Every row comes from one small tree of marks. The marks that hang from a mark follow it in brackets, in the order of their numbers. Every link used is in the known rows. Which tree was each row made from?
Known rows
Q32[Q7[Q845[Q893]] Q724[Q77 Q247]]: [-5.03 -2.89  0.46 -2.08  0.82 -3.24 -3.78 -4.60  0.01 -2.84  1.13 -1.43
 -1.47 -0.10  3.46  3.01 -0.94  1.36]
Q77[Q7[Q845[Q893]] Q429]: [-3.19 -4.65 -0.02 -0.41  2.30 -3.84 -1.59 -3.71  2.56  0.34  3.39 -3.58
 -2.00  0.85  5.58  1.48  1.01  2.35]
Q724[Q77[Q7 Q429] Q247 Q845 Q893]: [-6.23 -3.32  1.15 -0.45  3.38 -3.02 -1.22 -2.22 -0.74  1.89  4.31 -2.88
 -0.42  0.91  4.04  0.41 -0.74  0.15]
Q247[Q724[Q77[Q7] Q429 Q845 Q893]]: [-4.58 -2.18  1.44 -0.47  1.38 -4.09 -3.56  0.11  2.13 -0.20  5.45 -4.16
 -1.22 -0.72  3.33  0.76 -0.69  2.93]
Q247[Q724[Q845 Q893]]: [-3.74 -0.94  0.49 -0.57  0.50 -3.59 -5.15 -1.04  3.12  0.34  4.59 -3.26
 -0.97 -0.58  1.76  0.11 -0.78  3.35]
Q32[Q724[Q77 Q247]]: [-3.54 -1.24  2.27  0.40 -1.11 -2.54 -3.22 -3.61 -1.36 -1.55 -0.39 -2.55
 -1.23  0.83  1.20  1.11  1.25  1.26]
Q247[Q724[Q77[Q7] Q429 Q893]]: [-4.40 -2.86  2.10 -0.27  0.90 -3.92 -4.22 -0.57  1.76 -1.06  4.03 -3.82
 -0.67  1.00  3.21  0.57  0.22  3.59]
Q77[Q429]: [-2.18 -3.23  0.48  0.59  0.57 -2.72 -3.37 -2.73  1.30  0.35  0.67 -2.89
 -1.76  1.42  2.40 -0.31  1.82  2.12]
Q247[Q724]: [-2.30 -1.52  1.40  0.51 -0.96 -3.85 -5.38 -2.77  2.79 -1.07  2.05 -2.37
 -1.72  1.08  1.33  0.49  1.38  4.57]
Q247[Q724[Q77[Q7 Q429] Q845[Q893]]]: [-3.20 -1.64  1.12  0.27  1.82 -3.03 -3.51 -2.50  3.41 -1.12  4.70 -3.88
 -2.76 -1.16  4.09  2.43  0.29  3.94]
Q247[Q724[Q77[Q7]]]: [-2.90 -1.57  2.68  1.26 -0.40 -4.31 -4.50 -3.01  1.89 -2.21  2.26 -2.62
 -1.47  2.00  3.31  1.27  1.18  4.83]
Q845[Q893]: [-1.48 -2.53  1.33 -0.91  0.62 -0.04 -5.45 -3.70  2.15 -0.10 -0.09 -2.72
 -0.15  0.62  2.38  0.20 -0.62  3.26]
Q429[Q77]: [-0.74 -2.24  3.34 -0.06 -0.43 -3.46 -5.39 -3.26  0.39 -0.78 -1.23 -3.28
 -0.92  0.57  3.03 -1.52  0.42  3.28]
Q32[Q724[Q77 Q845[Q893]]]: [-2.31  0.01  1.57 -0.18 -0.11 -1.15 -4.00 -2.41  0.95 -1.76  0.99 -4.31
 -1.44 -2.11  2.63  1.84 -0.87  1.64]
Q724[Q77[Q7] Q845 Q893]: [-4.37 -1.69  2.13 -0.03  2.03 -2.87 -3.29 -1.31  0.14  0.26  2.91 -3.59
  0.82  1.20  4.81 -0.26 -2.16  1.66]
Q429[Q77[Q7]]: [-1.04 -2.94  3.44  0.27 -0.35 -4.57 -4.03 -3.78  0.85 -0.03 -0.63 -3.11
 -1.12  1.48  4.54 -0.66  0.96  4.12]
Q247[Q724[Q77]]: [-2.67 -1.06  2.67  1.03 -0.46 -3.47 -5.51 -2.56  1.60 -2.90  1.78 -2.77
 -1.33  1.23  2.08  0.52  0.77  4.22]
Q77[Q7 Q429]: [-2.56 -4.10  0.59  0.92  0.66 -4.04 -1.80 -3.39  1.74  1.48  1.52 -2.73
 -2.01  2.65  4.41  0.81  2.55  3.10]
Q429[Q77[Q7[Q845]]]: [-1.67 -3.27  3.15 -0.15  0.29 -5.62 -3.47 -3.71  0.74 -0.91  0.67 -3.52
 -1.26  0.94  5.25 -0.71  0.37  3.38]

Which tree is each row?
[-4.09 -3.31  2.44 -0.87  1.54 -1.60 -4.53  0.22 -0.93 -1.01  1.28 -4.10
  1.06  1.10  2.68 -1.66 -1.36  0.88]  Q724[Q77 Q429 Q893]
[-4.42 -2.46  2.25  0.61  1.26 -3.22 -1.69 -3.76 -1.16  0.68  2.08 -1.62
 -0.84  1.39  3.19  0.66 -0.13  1.40]  Q724[Q77[Q7] Q247 Q845]
[-3.06 -2.75  1.90 -1.32  0.37 -4.09 -5.57 -0.40  2.33 -0.35  3.26 -4.29
 -1.30 -0.87  2.00 -0.70  0.19  3.71]  Q247[Q724[Q429[Q77] Q893]]
[-3.38 -4.50  0.19  0.46  1.42 -5.39 -1.13 -3.29  1.68  0.34  3.09 -3.20
 -2.27  1.86  5.24  0.85  1.76  2.13]  Q77[Q7[Q845] Q429]
[-4.48 -4.02  2.25  0.96  1.51 -3.26 -1.52 -4.28 -1.22  0.12  1.23 -1.81
 -1.37  2.98  3.53  0.78  1.94  1.57]  Q724[Q77[Q7 Q429] Q247]
[-3.83 -3.08  0.03 -1.70  1.59 -2.18 -3.51  0.81  1.07  2.38  3.51 -4.10
 -0.03 -1.26  1.92 -1.37 -1.80  0.47]  Q724[Q429 Q845 Q893]
[-3.94 -3.91  0.12 -1.03  0.84 -2.55 -1.88 -1.55 -0.24  2.79  2.71 -2.10
 -1.68 -0.99  0.28 -0.38  0.21  0.21]  Q724[Q247 Q429 Q845]
[-3.96 -2.15  0.12 -1.18  0.80 -3.56 -4.40  0.38  3.01  0.93  5.30 -3.93
 -1.42 -1.60  1.34  0.05 -0.60  2.67]  Q247[Q724[Q429 Q845 Q893]]
[-2.78 -4.66  2.40 -1.19  0.33 -3.14 -3.24 -2.55 -1.00  1.23  0.31 -2.57
 -1.54 -0.17  1.09 -1.24  1.19  1.48]  Q724[Q247 Q429[Q77]]
[-3.06 -2.77 -1.34 -2.54  0.03 -2.38 -3.78 -1.75  2.63  0.51  1.68 -2.58
 -2.43 -2.44  2.61  2.95 -0.72  2.05]  Q32[Q7 Q724[Q429 Q845[Q893]]]
[-4.17 -3.28  3.12  0.85  0.56 -3.06 -2.50 -4.61 -1.62 -0.34  0.25 -1.17
 -0.24  3.53  3.05  0.34  1.03  2.16]  Q724[Q77[Q7] Q247]
[-2.53 -1.77  1.27 -0.16  2.74 -0.52 -3.70 -2.26  1.17 -1.02  2.16 -4.17
 -1.46 -1.60  3.69  0.82 -1.28  1.29]  Q724[Q77[Q429] Q845[Q893]]
[-1.90 -2.13  1.28 -1.42  0.84 -2.94 -4.92 -1.10  3.59 -0.17  3.98 -4.49
 -2.86 -3.62  2.14  0.80 -0.29  3.86]  Q247[Q724[Q429[Q77] Q845[Q893]]]
[-3.30 -4.34  1.63 -1.16  1.00 -4.12 -1.43 -2.12 -0.21  2.94  2.63 -2.90
 -2.25 -1.51  2.39 -0.23  0.52  1.22]  Q724[Q247 Q429[Q77[Q7]] Q845]
[-5.54 -1.88  1.96 -0.85  2.34 -1.75 -3.54 -1.98 -1.59  0.60  2.76 -2.48
  0.82  0.54  2.08 -0.97 -2.29 -0.09]  Q724[Q77 Q247 Q845 Q893]
